Each row was made from one path, in order. Every step used is in the known rows, and no mark comes twice. Write each row's path.
Known rows
ferar, lebug, pilom, dide, vegerun: [  2  30   3  32 -13 -40 -20  67   2   7 -18   0   2 -11   3  -2 -23 -26
  31   8 -24   8  53  17  32  43  42  -4  53 -22 -24 -30  -7 -13  34  21
  16 -31]
ferar, lebug, nepu: [-19  25 -21  -4  -9  -4 -11  14  28  -6 -38  -2  33  33   0  41  -1   0
 -15  32  26 -28 -37 -15   9  40  39  -4   3 -33   6 -17   2  37  -9 -17
 -13  25]
vegerun, lebug, pilom, dide, raraz: [  6   8   3   5 -33 -18 -25   5 -15 -24 -42 -14 -53   5   0 -24  -7 -27
  15 -23 -41  52  51  46  27 -17  23  34  73   9  12   4 -18 -17  26   2
   1 -12]
dide, dibo: [  0 -19  -2  11 -16  22 -29  19  15 -42 -15 -31 -25 -12 -29  13 -30 -48
  15  -4  20 -16  12  39  -5 -16  -9 -26  -6 -42 -31   5  17   7 -25 -16
  12  25]
nepu, dide, vegerun: [  1  -4  29  47 -21   0 -54  50  -3 -25 -29  13  32 -24 -29  16 -41 -23
  25   3 -15  28  10   8 -13 -20  -1 -13  33 -48 -27 -34  24   5 -38  11
  -3  16]
pilom, dide, vegerun: [ 23   1  40  10 -10 -35 -33  51  -6 -35   8   6   0 -17   4   0  -7 -49
  16  14 -21  35  47  29  -9  12  24 -15  41 -15 -40 -14   5   2   3  25
  34 -15]
raraz, dide: [ 22 -31   5  24 -10  27 -12 -21   8 -25 -33 -21  -2   4 -21  25 -24 -14
  -3  10  12  18  -3  -9 -10   0 -18 -15  -9 -41 -20   0  -2  11 -41   7
   4  29]
raraz, dide, vegerun: [ 31 -36  22  46  -9  -2 -30   8  18 -25 -17 -20  13 -26  -9  30 -36 -30
  13  13  -5  33  29  -2 -16   2   1 -29  11 -51 -35  -9  -8  11 -37  21
  18  12]
sota, lebug: [ 19 -20  -6 -19 -24  24  -7 -20  14 -48 -54 -15   4   2 -18  -3 -26  -8
 -29  13 -16 -29  -2  37 -13   1  24 -12 -16 -11   8  -2   3 -11  -3  -2
 -12 -14]
pilom, lebug, raraz, dide, sota: [ 16 -42 -17   4 -10  27  48 -62  33 -12  16 -25  12 -13 -10   5 -29  13
  28  14   1  39  20 -34   8   8 -35 -17 -14 -20  -9  22 -15  -2 -24 -23
 -35  15]
nepu, dide, pilom, lebug, dibo: [ 39  12  -7  15  -2  30  10  15 -38 -54 -25   5  14  14 -50 -12 -12  10
  10 -10  44 -36  13  30  48 -28 -13   2  20  -7  13 -28   5  -2 -35 -34
 -52  40]
dide, pilom, lebug: [ 29   9   2  -1 -36 -15   8  -4   1 -46 -51   2 -13  30 -29  -3 -12   1
  -5  18  42 -37  23  32  17 -11  12   3 -22  10   1 -27 -11  28 -23 -30
  -6   3]
pilom, lebug, vegerun, dide, dibo: [ 20  -6   2  21  22   4 -14  13 -13 -28  23  -2 -14 -21 -18  -1  -1 -43
  37 -22  52  -5  27  -6  41 -12  -6 -39 -16 -29 -41 -14   4  46   5  -7
   3  32]
dide, nepu: [ -6  -7   8  17 -28   3 -30   0  -2 -14 -39  -8 -20  35 -25  18 -33 -24
  27  39   2  13 -29  12  -5 -12  18 -16 -18 -37 -20 -23  26  14 -26 -14
   4  -4]
sota, lebug, pilom: [ 17  -6 -27 -13 -35  35  15 -15  -7 -29 -71  -4 -15  -4 -36  -6 -36   7
 -13   1 -27 -28  12  41  -8  12  36  -2  -3 -13  28 -15  -7 -47  29  -3
 -38 -23]
dide, vegerun, lebug, pilom: [ 10 -15  11  27 -35 -18 -41  32  23 -24 -61  -7 -22 -33 -10  13 -49  -2
  25  14 -42  19  43  47 -25  -2  45 -13  38 -47   4 -50 -19  -4  29   6
  -5 -41]
pilom, lebug: [ 18   1  12  14 -19   0   4 -10   7 -57 -26  -8  11  20 -23  -8 -14  -3
  -6  15  19 -23   2   7   9   2  21 -14 -12  -3   6 -36 -17  23 -19 -10
 -11  -1]
vegerun, lebug: [  6 -26  16  -1 -23  -1 -44  -1  32 -43 -68 -22 -21   7  -5   7 -26  -6
  -5  25 -12   2  -2  35 -23 -14  19  -4   8 -34   0 -32  -4  35  -6  -6
   9 -12]
ferar, lebug, pilom, dide: [ -7  36 -12  10 -13 -13  -2  38 -11   7 -34  -5 -13  23  -6  -5 -10 -10
  17   4  -5  -6  21   8  37  40  25  15  35 -12  -4 -24  -1  -9  31   5
   2 -14]
lebug, raraz: [  1 -27 -23 -11 -53  35   8  -5  33 -32 -17  -3  21  10 -11  25 -20 -25
  14   7  12  16  19  -2 -22 -12  -7 -13  17 -16  -3   3  23 -24 -29 -34
 -13  -8]
ferar, lebug, vegerun: [ 11 -17  -4   7 -30  -1 -27  27  25  -3 -25  -4  33  42 -13  40  -1 -15
  14  10  28 -15   8 -16  38  -1  34 -20 -13 -37 -20 -37   5  42  -3 -16
  -5  15]
vegerun, lebug, pilom, dide, dibo: [ -3   6  12  -7   7  -9 -27  30  -9 -27 -34 -26 -71 -37  -6 -29 -33 -19
  32 -24 -28  21  48  73  23   0  12  12  51 -18 -14 -12  -1 -15  56   0
  -2   5]
lebug, sota: [ -2 -29 -16   5 -26  39 -17   9  -4 -26  -6   5   3  45 -35  19   9   1
 -24  12  23  -3   0 -14 -13 -34 -24 -41   0 -43   8 -22  14 -17 -29 -14
  11  -4]
vegerun, lebug, nepu: [ -8   2   7 -26  -6  -6 -25  -7  22 -34 -57   0  -6   4   4  29  -5  12
 -17  26  -2  12 -26  19 -26   7  45   2  17 -32  18 -27  -7  38  13 -14
 -17  18]
sota, lebug, raraz, dide: [ 28 -46 -26 -20 -19  50  30 -65  37 -27 -33 -23  30 -18  -8   4 -42   1
 -14  -7 -17  17  15   0   6  -2 -15  -3  -2  -7   4  37   7 -41 -15  -9
 -30   5]
dide, vegerun: [ 17 -20  18  30 -34 -12 -39  35  18 -37 -22  -1  10 -10 -11  28 -28 -40
  13  23  -4   9  28  20 -30  -2  26 -32  14 -41 -27 -25   2   7 -23   6
  22 -17]
dide, pilom: [ 17  -8  -8  -8 -49   2 -17  18   1 -31 -62   1 -28  27 -27  30  -9 -21
  -2  23  37 -21  17  37 -14 -18  -2  -1 -10 -23 -13 -10  16  15 -32 -31
  10   7]
ferar, lebug, sota: [-16 -15 -33  20 -19  24 -25  21  24  -3 -19 -14  22  58 -23  16   1   6
 -26  25  29 -29 -11 -28  23 -13 -16 -36  -3 -50   8 -25   9   8 -26 -15
  17 -14]
lebug, raraz, dide: [ 12 -45 -17   6 -29  44  17 -37  32 -20 -15 -16  25  -3 -10  28 -30 -13
  13   0  12  40  16 -28  -6  -8 -31 -11  11 -25 -16  21  15 -19 -39 -15
 -16  19]
nepu, dide: [-10  -1  13  24 -22  31 -32  24 -12 -25 -44  10  19   8 -36  11 -25  -5
  10  -3   6  12 -21   1  -6 -22 -19   2  15 -37 -12 -27  29  10 -41  -2
 -18  35]
pilom, lebug, vegerun: [ 35 -10  17   3 -26  -2   8  -5  -3 -41   1  16  26  32 -26   6  -2  -1
   9  -3  25  -1  28  -9  32 -15  39 -24 -19  -5  -4 -52 -16  34   2 -16
 -28  18]

Write each row's path
[ 13   0   9   7 -34 -11 -23  13 -17 -40   1  -8 -14  24   0  -7  14 -60
   1 -17  -5  41  32  23  21 -17   2  16  47  13 -15  27   3  -4 -24   4
  29  12]
pilom, dide, raraz
[ 34 -24  -1   9 -25  13  -7 -10   3 -18 -60 -11 -24  15 -26  34 -22  -9
  -2  11  40   4  15  17   0 -16 -27   3 -15 -29 -22   6   8  19 -45 -14
   8  32]
raraz, dide, pilom
[  9 -37   8   2 -41 -13 -36  10  65 -39 -31 -11  15 -30  15  17 -47 -22
  23  20 -34  44  49  28 -26 -18  24 -18  45 -33 -11 -13   6  -2  -2 -13
   6 -43]
dide, vegerun, lebug, raraz
[  7 -22   8  34  -6  12 -18 -31  -3   0 -31 -20 -18  21 -23  25 -44 -13
  25  26   5  35 -27  -8   8  -9  -8  -9 -22 -47 -29  -1  15  17 -37   1
  -4  22]
raraz, dide, nepu
[ 17 -24 -15  24 -30  13 -35  13 -18  -9   3  13  -4  23 -11  32  26 -68
  20 -24  40  39  23 -26   9 -34  -6 -19  18 -34 -30  20   9  29 -31  -4
  21  18]
lebug, vegerun, dide, raraz
[-23  24   2  -4  -3  27 -16  15 -21 -15 -33  33  34   7 -26  31  -7  12
   0   0  16  21 -43 -17  -8   2   8   8  27 -33   9 -26  28  11 -24 -10
 -43  65]
lebug, nepu, dide
[ -8 -42 -38   8 -16  26  12 -32  61  23  -9 -42  21   1   2  34 -32  -1
  33  25   4  28   2 -42  10  22 -38 -14 -12 -56 -27  38   8   8 -33 -26
  -9  12]
ferar, lebug, raraz, dide, sota
[-23  23 -11  13 -23  25 -23   3 -23 -16 -22  22  33  16 -27  28   3 -20
   2 -23  12  38 -27 -16  11 -24   1  20  49 -15  14  13  16   5 -46 -17
 -35  72]
lebug, nepu, dide, raraz
[ -3   3  -3 -18 -13   4  16  23 -32   6  -9   7 -53  -3 -20   2  -1  -9
  38  11 -23  32  29  21 -16  28   3   0  20 -29 -14  -4   0 -29  35  -1
  -9  -6]
lebug, pilom, dide, sota
[ -9 -22 -12   9   2  16 -25  12  -2  -3 -16  -6 -41  -8  -6  26   7 -33
  27  34  23  14 -19 -15 -55  18 -28 -30 -18 -69 -36  14  17  29 -21   2
  27 -10]
vegerun, dide, sota
[ 44  -6   6  17 -11  -4  18 -30   2 -35 -46  -9 -10  13 -27   2 -21  13
  -4   7  43 -12  23  10  31 -10 -16   4 -23  -2  -5 -10 -20  29 -39 -14
 -11  31]
raraz, dide, pilom, lebug
[  4 -44 -37 -48 -35  39  30 -41  42 -18 -16 -20   3 -15 -11   9 -30  -4
   5  21 -33   8  12  19 -29   4  -7 -13 -16 -18   3  34  14 -35   6 -32
 -31 -25]
dide, sota, lebug, raraz
[  6  18   3  -6 -22   5   7  28 -35 -17 -23  13 -29   7 -16  -7  -3 -13
  19  -6  -8  21  34  23   3  22  19   9  40  -7  -4 -21   5 -34  28   7
  -7  -8]
lebug, pilom, dide
[  3  -1  22  -1  -4 -37 -45  19  35 -34 -40   4   9 -27  17  33 -18  -4
  -7  28 -24  28   6  23 -32   8  61 -14  37 -39   1 -33 -14  37  14   3
  -2  -2]
dide, vegerun, lebug, nepu
[-11  44   9   4  12  11   8  -2 -23 -29 -21  32  46   8 -27   2  -8  29
  -6  -3  18   2 -39 -24  26   6  18  12  17  -6  24 -44   0  25 -18 -12
 -59  65]
pilom, lebug, nepu, dide
[  3 -12  -4   4 -34   9 -21   6  11 -27 -78 -11 -34  -3 -18   9 -37  14
  13  10 -22   1  13  38 -21  -4  32   5  22 -35  18 -43 -12  -3  25  -9
 -19 -27]
vegerun, lebug, pilom
[-23  16  18  -8   8  10 -40   4   2 -21 -62  15  16  -6 -13  18 -22  32
  -2   4 -10  31 -44   4  -8  -9  17  21  39 -35  20 -37  14  37  -2  -7
 -42  51]
vegerun, lebug, nepu, dide
[  1   1  19  -7   4  -2 -24  35 -11 -39  10 -21 -38 -17  -8 -13 -10 -55
  19 -14   5  12  32  50  18   0 -10  -7  22 -14 -43  14  21   0   1   0
  24  27]
pilom, dide, dibo
[  2 -12  43  35  -9 -18 -75  40  19 -32 -56  -4  12 -33 -12   2 -52  -4
  26   7 -39  38  10  29 -13 -29  11  -1  44 -49 -16 -44   9  29 -16  16
  -1   2]
nepu, dide, vegerun, lebug
[ 37 -33   1 -34 -28  20  -2 -13   6 -32 -33   8  20  18 -22  14  -7  -7
 -12  -3 -10 -10  21  20  13 -15  43 -21 -25 -11  -1 -18   2   3  18  -6
 -27   7]
sota, lebug, vegerun
[ 29 -25 -13 -19   1  24 -16  -4 -10 -15 -27  17   4  -5  -9  11   5 -24
  -4  -5  15  -5   7  -5   0  -1  17 -23 -19 -26 -18  -5  14  19  18   9
  -6  -4]
sota, lebug, vegerun, dide
[  6  20  42 -20  20 -58 -41  33  11 -32 -12  16  -3 -31  33   5  -3 -12
  -3  20 -35  55  24  30  -7  24  60   8  63 -11 -12 -25  -7  31  40  21
  11   0]
pilom, dide, vegerun, lebug, nepu
[ 30 -24 -22   0 -21  21 -23 -13 -12 -18 -17   5   1   8  -8   7  13 -55
  -5 -26  11  16  24  -5  19 -27  11 -10   5 -11  -9  35   3  10  -5   4
   2   2]
sota, lebug, vegerun, dide, raraz
[  7  13 -11  12 -44   5   1  17 -38 -16 -14   6 -35  16 -15  -9   7 -47
  19 -28 -14  41  51  27  27  -7  11  21  60  10   3  14  -6 -41   8   2
   1   2]
lebug, pilom, dide, raraz
[ 14 -38  -2  28   8  34 -21 -10  14 -29 -14 -48 -23 -25 -25  18 -40 -35
  17 -17  19   6  12  21   9 -14 -36 -27  -8 -50 -40  22   8   8 -36  -3
   7  52]
raraz, dide, dibo
[ 21 -26 -11 -16  19  27 -25   4  -1 -19  -6  -6 -18 -37 -15   2 -11 -50
  10 -28  20 -10  21  21  22 -11   0 -33 -20 -35 -35  20  22  14  21   3
   2  21]
sota, lebug, vegerun, dide, dibo
[ 13 -48  -2   9  -3  27  -4 -25  12  -3 -17 -31 -22  -5 -18  33 -19  -6
  17  22  -1  33  -7 -11 -30   5 -36 -25 -28 -62 -30  18  -3  17 -33  -2
   1  30]
raraz, dide, sota
[ 13 -26 -19 -39  25  28  27 -62  13   0 -23 -13  -3 -19 -10  27 -14  23
 -22  18 -20  17 -30  -7 -20  33   9  -9 -29 -37   9  34 -11   3   9  -1
 -42  45]
raraz, dide, sota, lebug, nepu
[ -7   1 -30 -42  32  20   7 -22  -4   4 -25   8 -21 -25   2  19  12  -4
 -17  30   2  -3 -42  -9 -48  46  11 -13 -20 -42   2  31   9  17  20   2
 -15   8]
vegerun, dide, sota, lebug, nepu
[  0  -9 -18  38 -27  16 -38   8  -6 -26 -20  -7 -21  10  -7  17  12 -68
   8  -7  33  17   1 -12 -16 -14 -21  -6  23 -29 -20  36  12  19 -51   0
  38  -1]
vegerun, dide, raraz
[ -3 -11 -22 -56   1  18  19 -32  11 -12 -25   0  -2  -6 -10  24  -2  11
 -24  32 -21  -5 -29  16 -33  32  33  -8 -24 -26  16  14  -4   1  22 -14
 -39  16]
dide, sota, lebug, nepu
[ -5 -26  25  35  -2   4 -71  42   9 -16 -27  12  20 -10 -25   2 -30  23
   3   4 -30  43  11   2  -1 -58 -23 -27  52 -61   4 -51  14   8 -14   8
   5  -8]
nepu, dide, vegerun, lebug, sota
[  3 -58 -22  -7 -22  43  25 -42  37   1   2 -24   2 -13 -10  36 -27  -7
  33  15  -1  54  13 -30 -24  -1 -49 -20  -6 -48 -26  41  11 -13 -34 -25
 -17  18]
lebug, raraz, dide, sota
[-16 -20   7  10 -16  32 -26  16 -10  -1 -27  -1  -2   0 -36  20 -22   2
  34  15 -11  27 -25  -4 -25 -13 -36  -7   0 -60 -17  -8  23  14 -33 -10
 -18  34]
nepu, dide, sota
[ 21 -25 -11  13 -16  28  40 -55  31 -36  -1 -18  37   0  -9  -3 -36   7
  10  -3  16  24  23 -29  24  -1 -20  -6   2   0   3   4 -12  -7 -33 -16
 -33  15]
pilom, lebug, raraz, dide
[ 27 -52  -9 -17   7  31  11 -55  17 -11 -36 -40 -18 -20 -20   7 -35   8
  -9  17 -27   7  -7  10 -20  12 -17 -15 -40 -38 -10  33 -11  -1  -9   5
 -15  13]
raraz, dide, sota, lebug
[  1 -37  -2  -1 -19  19 -44  -1  21 -33 -37 -14 -16  31 -16   6  -5  19
 -28  19  -4   9  -2   7 -12 -43 -13 -28  14 -46  20 -34   2   9  -7 -10
  12 -22]
vegerun, lebug, sota
[  5  46 -17  -9  11 -14  13   0 -20 -21 -35  34 -15   7  -5  13  20   0
 -11  20  73 -22  -9 -11   2  24  16   8  -5  -6   2  -9   2  48  -7 -18
  -7  26]
vegerun, dide, pilom, lebug, nepu
[  8 -35  -6  -5   0  18 -22  17 -12  16   8  17 -24   4 -13  45  25 -30
  40  18  28  34   3 -34 -29   2 -16 -38 -21 -70 -46  -3  18  44   1  -5
  10  10]
lebug, vegerun, dide, sota
[ 18 -18   2   9 -10  15 -29  22 -16 -10 -10  27  -1  11 -12  36  18 -38
  20   3  42  19   9 -31 -10  -6   3 -31  -5 -46 -34 -21  21  37  -6   2
  17   9]
lebug, vegerun, dide
